Each row was made from one path, in order. Every step used is in the known rows, and no mark comes twice. Write each row's path.
(in the rows, 128 means zero)
Known rows
e-w-d: [167 130  94 133 169 144 138 160 152  78 135  99 143 105 184 164 123 133
 136 143]
e-d-w-v: [149 151  97 179 111 163 120 167 174  96 107  94 118 102 158 121 105 126
 115 126]
g-d-w-e: [120 134 129 169 107 182 118 218 108 109  92 109 152 131 111 126 110  77
 191 164]
b-w-e-d: [157 119  77  90  97 138 114 137 201  75 128 114 125 104 125 155 124 149
 177 104]
v-w-d-g: [ 96 163 107 118 127 143 170 141 157  43 172 137 143  90 170 161 106  94
 129 117]
d-w-v-b: [108 194 132 152  97 127 103 152 136  99 133 116 140 120 199  87  90 114
  87 123]
g-d-w-v-b: [ 94 202 130 197  92 156 104 173 119 101 131 133 152 116 163  87  96  79
 113 127]
g-d: [ 92 125  87 172 153 151 148 150 131 102 134 129 134 137 138 139 116  58
 179 147]
d-w-e: [133 125 129 125 109 154 119 197 123 108  92  93 142 133 146 126 105 112
 164 159]
d-g: [102 117 104 125 143 140 163 139 131 103 126 124 124 159 165 146  86  80
 170 142]
v-w: [ 74 150  88 111 146 105 138 112 159  75 171 126 123 111 177 142 105 104
 122 135]
b-w: [ 96 137  81 113 165 101 147  99 168  73 159 137 127 122 168 152 110 108
 132 127]
g-d-w: [ 96 132 114 198 150 171 148 193 118 112 113 119 143 131 133 136 111  60
 160 161]
e-b: [120 105  87 113 184  99 140 113 125 122 134 105 138 165 175 146  96 114
 147 152]
w-b: [117 125  97 127 117 115 132 127 127 106 147 112 137 150 172 110  90 123
 136 134]
e-b-w: [111 126  82  98 192  78 139  84 148  93 157 129 141 148 172 160  97 130
 125 134]
d-w-b: [122 129 123 153 113 138 131 172 112 117 126 101 144 143 168 107  84 124
 118 149]
w-e-b-h: [168 103 113  46 121  77  92 122 110 119 104  91 134 183 152 130 109 108
 159 153]

Which path is each row?
[137 137  84 108 188 100 155 101 162  57 167 127 161 109 170 169 122 133
 115 118] => e-b-w-d
[133 139 100 104 172 117 172 113 147  60 159 140 161 126 163 177  99 119
 131 116] => e-b-w-d-g
[135 122 129 154 134 159 109 204  88 130  89 102 168 156 115 135  97  97
 184 172] => g-d-w-e-b
[161 112 104 160  90 163 127 185 154 121 117  87 130 125 147 119  98 148
 132 125] => e-d-w-b
[175 109 139  72 118  98  92 167  96 130  82  79 141 177 148 129 104 110
 141 168] => d-w-e-b-h
[163 184 119  83  99  74  60 108 134 104 137 109 118 149 215  97  98 128
  84 122] => e-w-v-b-h
[140 165  94 141 155 117  99 123 140  95 127 107 125 133 193 126  89 139
 114 148] => e-w-v
[155 142  90  69  60 128  93 137 203  84 145 121 133 102 147 132 120 160
 163  78] => v-b-w-e-d
[100 164  90 121 140 125 154 130 171  39 179 124 142  71 176 153 128 107
 112 120] => v-w-d
[141 107 102  84 141 108 110 136 117 119 112  97 150 165 153 137  97 131
 177 154] => w-e-b
[109 139 124 198 110 165 132 194  98 117 125 119 155 141 134 106  91  90
 144 152] => g-d-w-b
[119 139  98  82 121 112 118 123 160  70 138 128 138 123 146 142 111 126
 161 127] => b-w-e
[167  99  84 106  91 157 115 167 178 103 104  89 120 122 129 140 123 134
 198 121] => w-e-d
[ 93 160  97  91 127  92 125  99 171  80 176 144 136 122 190 130 106 120
 118  99] => v-b-w
[127 183 116  88  82  73  85  92 141  90 146 120 118 144 202  83 109  91
  89 108] => w-v-b-h
[ 96 178 117 217 131 165 126 173 119  92 113 125 142 118 142 109 100  68
 127 154] => g-d-w-v
[ 86 158  97 109 106  98 123 111 139  81 184 125 137 122 177 112  85 135
 106 125] => v-w-b
